Each row was made from one small tree. The marks that hang from a mark follow it in brackets, in alphabetical order. Every link used is in the known rows. Write each row's tree.
Known rows:
V{K Z}: [ 2.38  1.89 -2.60 -0.26 -0.34 -0.40 -0.44 -1.09  0.90 -0.60  3.00 -0.28
 -0.73 -0.78  2.28 -1.51  1.11  1.14 -2.01  0.68  0.23 -0.35 -0.56]
V{K{C} Z}: [ 2.72  1.82 -1.00 -0.58 -0.56 -0.21  0.89 -1.00 -0.47 -0.42  2.70 -0.28
 -1.50 -0.33  2.86 -1.73  1.30  0.77 -0.60  0.84 -0.05 -0.68 -0.25]
Y{V}: [ 0.00  2.53 -1.50  0.56  0.60 -3.87 -1.09 -0.88  0.09  0.63  1.19 -0.15
  0.13 -1.18  0.61 -1.49 -0.09  0.34 -2.52  1.50 -0.18 -1.13 -1.01]
V{K{C{P}} Z}: [ 1.75  1.18 -1.49 -1.06 -0.33 -0.02 -0.07 -0.92  0.29 -1.04  2.00  0.15
 -1.10 -0.10  2.51 -0.92  1.41  0.28 -2.01  0.32 -0.42 -0.57  0.11]
P{C}: [ 1.26  1.50 -0.72  0.81  0.91 -5.04 -2.28 -0.54  1.08  1.38 -0.37 -0.26
  0.63 -1.95  0.14 -1.02 -0.45  0.00 -0.53  3.40  0.15  0.54 -1.51]
P{C{K Z}}: [ 0.67  1.36  1.32 -0.01 -0.49 -0.30 -1.45  0.41  1.02  0.90 -1.17 -0.16
  0.66 -1.52 -1.17 -0.64 -0.99 -1.00  2.20  1.39  0.12 -1.99 -1.66]
K{C{U{M} Z} V}: [-0.07 -1.13  2.91  0.22 -0.08  3.51  2.40  0.24 -3.62  0.29  0.49  0.54
 -0.28  1.25  1.42  0.20  0.31  0.18  3.45  0.24 -0.18 -0.11  0.69]
Y{C}: [ 0.29  1.54 -1.98  0.15  0.34 -5.30 -1.19 -0.15  0.18  0.03 -0.34 -0.40
  0.16 -1.63  2.03 -0.68 -0.06  0.32 -1.39  1.54 -0.24 -1.58 -1.68]
F{C{K{V} U}}: [-0.65 -1.10  1.88 -0.02 -0.48 -0.38  2.09  0.56 -0.58  0.03 -0.45 -0.46
  0.44  0.73 -1.01  0.60 -0.27  0.42  4.11 -1.04 -0.25  1.44  1.16]
Y{V{K Z{C{U}}}}: [ 1.26  1.86 -0.84  0.18 -0.68 -2.45  0.00 -0.80 -0.42 -0.37  2.25 -1.09
 -1.52  0.36  0.11 -1.65  0.94  1.73 -3.10 -0.20  0.02 -1.89 -0.29]
P{C{K{V{Z}} U{M}}}: [ 0.46 -0.57  2.86  0.20  0.26  1.23 -0.13  0.01 -1.60 -0.22 -1.05  0.73
  0.25  0.55 -0.88  0.16 -0.37  0.39  3.09  1.21  0.20  1.89  0.04]
P{C{K U}}: [ 0.26  0.16  1.46  0.17  0.07 -3.39 -1.34  0.25  0.53  1.13 -1.83 -0.71
  0.32 -0.46 -1.76  0.11 -0.92 -0.40  1.93  2.25  0.10 -0.12 -0.65]
M{U{C{P Z}}}: [-0.52 -0.03 -1.16 -0.51  0.48 -1.40 -2.82 -0.32  0.64  0.68  0.26 -0.43
  0.23 -0.06  0.48  0.58 -0.26 -1.02  2.20  0.07  0.22  1.68  0.06]
U{C{P} M}: [-0.68 -1.45 -1.27  0.51  1.49 -1.71 -0.02 -0.68  0.05 -0.77 -1.06  1.04
  0.93  0.48  0.47  0.21  0.50  0.13 -2.43  0.50  0.51  4.00  0.43]
F{C{K P U{M}}}: [-1.57 -2.40  0.72 -0.26  0.05 -1.38  2.57  0.36  0.60 -0.80 -2.48 -0.17
  1.10  1.52 -1.70  1.71  0.10 -0.10 -0.42 -1.18 -0.01  2.84  1.45]
M{U{C{Z}}}: [ 0.43  0.57 -0.78  0.01  0.25 -1.75 -1.81 -0.37 -0.19  1.31  0.86 -0.85
 -0.23 -0.31  0.93 -0.18 -0.36 -0.52  3.40  0.53  0.62  1.61 -0.36]
F{C{K{V} P U{M} Z}}: [-1.92 -2.59  2.60 -0.45 -0.64  3.69  2.79  0.93 -0.45 -1.24 -1.75  0.44
  1.50  1.72 -1.45  1.80  0.08 -0.24  2.73 -2.92 -0.30  1.59  1.54]
V{K Z{C{P U}}}: [ 1.12 -0.31 -1.89 -0.47 -0.35 -1.19 -0.78 -0.35  0.80 -0.78  1.65 -0.85
 -1.31  0.70  0.18 -0.32  1.09  1.13 -3.47 -0.17 -0.01 -1.23  0.38]
Z{V{K}}: [ 1.45  1.62 -2.57  1.04 -0.50  0.41  0.29 -0.20  1.88  0.68  1.67 -0.27
 -0.61 -1.81 -0.11 -1.06 -0.14  0.87 -2.99  0.01  0.13 -1.51 -0.47]
U{C{K Z}}: [-0.14  0.09  0.92 -0.19 -0.29  1.23 -0.28  0.42  0.00  0.08 -0.45 -0.01
  0.05 -0.23 -0.27 -0.46 -0.43 -0.67  2.79 -1.13  0.46 -0.49 -0.45]
C{K}: [ 0.26  0.91 -1.00 -0.19  0.16 -1.00 -0.48  0.10  0.26  0.49  0.09 -0.12
 -0.26 -0.96 -0.45 -0.70 -0.79 -0.56  0.35  1.53  0.17 -1.71 -0.72]
K{C}: [ 1.02  1.04 -0.37  0.12  0.58 -2.70  0.44 -0.39 -1.13  1.22  0.91 -0.21
 -0.90 -0.73  1.76 -1.08  0.08 -0.32 -0.03  2.38 -0.20 -0.74 -0.46]
M{U}: [ 0.89  1.29 -2.47  0.10  0.75 -3.79 -2.08 -0.75 -0.01  1.71  1.59 -0.95
 -0.45 -0.95  0.81 -0.35 -0.61 -0.39  0.88  3.04  0.35  0.63 -0.62]

Write each row's tree:
[ 0.42  2.18 -1.04 -0.40 -0.41 -2.83  0.31 -1.07  0.07 -0.55  1.04 -0.07
 -0.32 -0.47  0.88 -1.38  0.79  0.22 -2.96  0.89 -0.70 -1.46 -0.31]
Y{V{K{C{P}}}}
[-0.92  0.73 -1.62  0.24  0.03  2.96 -1.91  0.70  2.49  0.70  0.29  0.40
  0.37 -1.36 -0.29  0.55 -0.56 -0.88 -2.81 -1.68 -0.43 -2.69 -0.51]
C{P Z{V}}
[-0.90 -1.48  2.19  0.70 -1.15  3.48  4.01  1.29  0.50  0.31 -1.77 -0.52
  0.39  0.85 -2.29  1.30 -0.48  0.14  1.31 -3.40  0.36  0.67  0.90]
F{C{K U{M} Z{V}}}
[-1.09 -1.11 -0.23  0.87  0.57  3.43  0.33  0.27  0.92 -0.43 -1.07  1.21
  0.68  0.09 -0.47  0.66  0.03 -0.16 -2.29 -2.28  0.45  2.01  0.29]
U{C{P Z{V}} M}
[-1.08 -1.86  2.47 -0.32  0.15  3.82  1.21  0.36 -2.72 -0.39 -0.27  0.95
  0.23  1.55  1.10  1.03  0.41 -0.39  1.91 -0.31 -0.61 -0.01  1.16]
K{C{P U{M} Z} V}
[ 0.14 -0.84  1.75  0.21 -0.04  0.85  2.51  0.13 -2.27  0.77 -0.36 -0.35
 -0.40  1.11  1.20  0.23  0.38 -0.15  0.85  0.64  0.18 -0.34  0.29]
K{C{U{M} Z}}
[ 0.54  1.09  0.25 -0.53  0.06  2.96 -0.87  0.00 -1.20 -0.40  1.74  0.90
 -0.64 -0.54  0.70 -0.91 -0.32  0.00  2.33  0.23 -0.17 -1.20 -0.23]
C{K{V{Z}}}
[ 0.56  3.20 -1.85  0.04 -0.88 -5.64 -0.38 -0.89  0.29 -1.17  0.45 -0.56
  0.17 -1.46  1.61 -1.72  0.61  1.22 -2.99  0.50 -0.50 -2.44 -1.80]
Y{C V{K}}
[-0.78 -1.55  1.00 -0.39  0.90  3.56  0.23 -0.24 -1.43 -2.02 -0.48  2.08
  0.31  1.10  0.10  0.25  0.31  0.09  1.11 -1.19  0.25  3.44  0.93]
U{C{K{V{Z}} P} M}
[-1.00 -0.08 -0.10 -0.42 -0.34  2.28 -2.18  0.62  1.03  0.74 -0.52 -0.18
 -0.45 -0.16 -1.63  0.95 -1.16 -1.58  2.76 -1.84  0.22  0.15  0.23]
M{U{C{K P Z{V}}}}
[-0.30 -0.71 -0.28 -0.72  0.28 -0.05 -1.41  0.54 -0.05 -0.19  0.14 -0.44
 -1.49  0.92 -1.17  0.36 -0.10 -0.12 -1.60 -0.47 -0.08 -1.90  0.33]
V{Z{C{K P U}}}
[-1.23 -2.55  1.02  0.06  0.41  1.42  0.74  0.80 -1.91 -0.55 -1.10  0.47
 -0.49  1.46 -2.58  0.71 -0.57  0.07 -0.32  0.41 -0.03 -0.82  0.91]
Z{C{K{V} P U{M}}}
[ 0.00  0.24  2.32 -0.02 -0.56 -0.74 -1.27  0.69  0.66  1.12 -1.67 -0.81
  0.57 -0.39 -1.65  0.31 -0.91 -0.74  2.89  0.85  0.05 -1.59 -0.92]
P{C{K U Z}}
[-1.22 -1.76 -1.33  0.20  1.13 -1.80 -0.23 -0.28  0.20 -0.12 -0.94  0.17
  0.84  0.97 -0.01  1.34  0.29  0.11 -3.31  1.12  0.05  1.74  0.75]
C{P U{M}}
[-0.23 -1.04 -0.68  0.71 -0.28  3.72  1.05  0.00  1.27 -1.07 -0.51  0.92
  0.68  0.16 -0.39  0.31  0.53  0.37 -2.59 -2.59  0.52  1.80  0.40]
U{C{P Z{V{K}}} M}
[-2.09 -0.80  0.70 -0.36 -0.83  4.59 -1.03  1.57  1.81  0.44 -1.25 -0.16
 -0.02  0.17 -2.37  1.78 -1.12 -1.25 -0.25 -2.94 -0.44 -3.40  0.39]
C{K P U Z{V}}
[ 1.13  1.42  1.56 -0.12  0.19  0.53 -1.88 -0.10 -0.40  0.09  0.24  0.76
  0.03 -1.24 -0.20 -0.98 -0.61 -0.17  3.15  1.64 -0.10 -0.04 -0.99]
P{C{K{V{Z}}}}
[-1.51 -1.71 -0.31 -0.04  0.37  1.34 -0.13  0.19  0.36 -0.20 -0.98  0.09
  1.10  1.10  0.00  1.57  0.26 -0.35 -2.07 -0.39  0.01  0.17  0.48]
C{P U{M} Z}
[-1.34 -2.30  1.84 -0.57  0.01  2.37  2.29  0.28 -0.68 -1.64 -0.95  0.72
  0.77  1.87 -0.68  1.51  0.44  0.35  1.61 -2.33 -0.29  3.30  1.90]
F{C{K{V{Z}} P U{M}}}
[ 1.82  1.49 -1.08  0.74 -0.73  0.66  1.47 -0.09  0.62  0.87  1.46 -0.29
 -1.38 -1.36  0.48 -1.23  0.06  0.52 -1.63  0.25 -0.11 -1.78 -0.23]
Z{V{K{C}}}
[-1.43 -2.12  0.46  0.07 -0.07 -0.39  2.23  0.31  1.00 -0.42 -1.48 -0.39
  1.65  1.29 -0.25  1.72  0.64  0.07 -1.00 -1.92 -0.05  2.46  1.10]
F{C{P U{M} Z}}
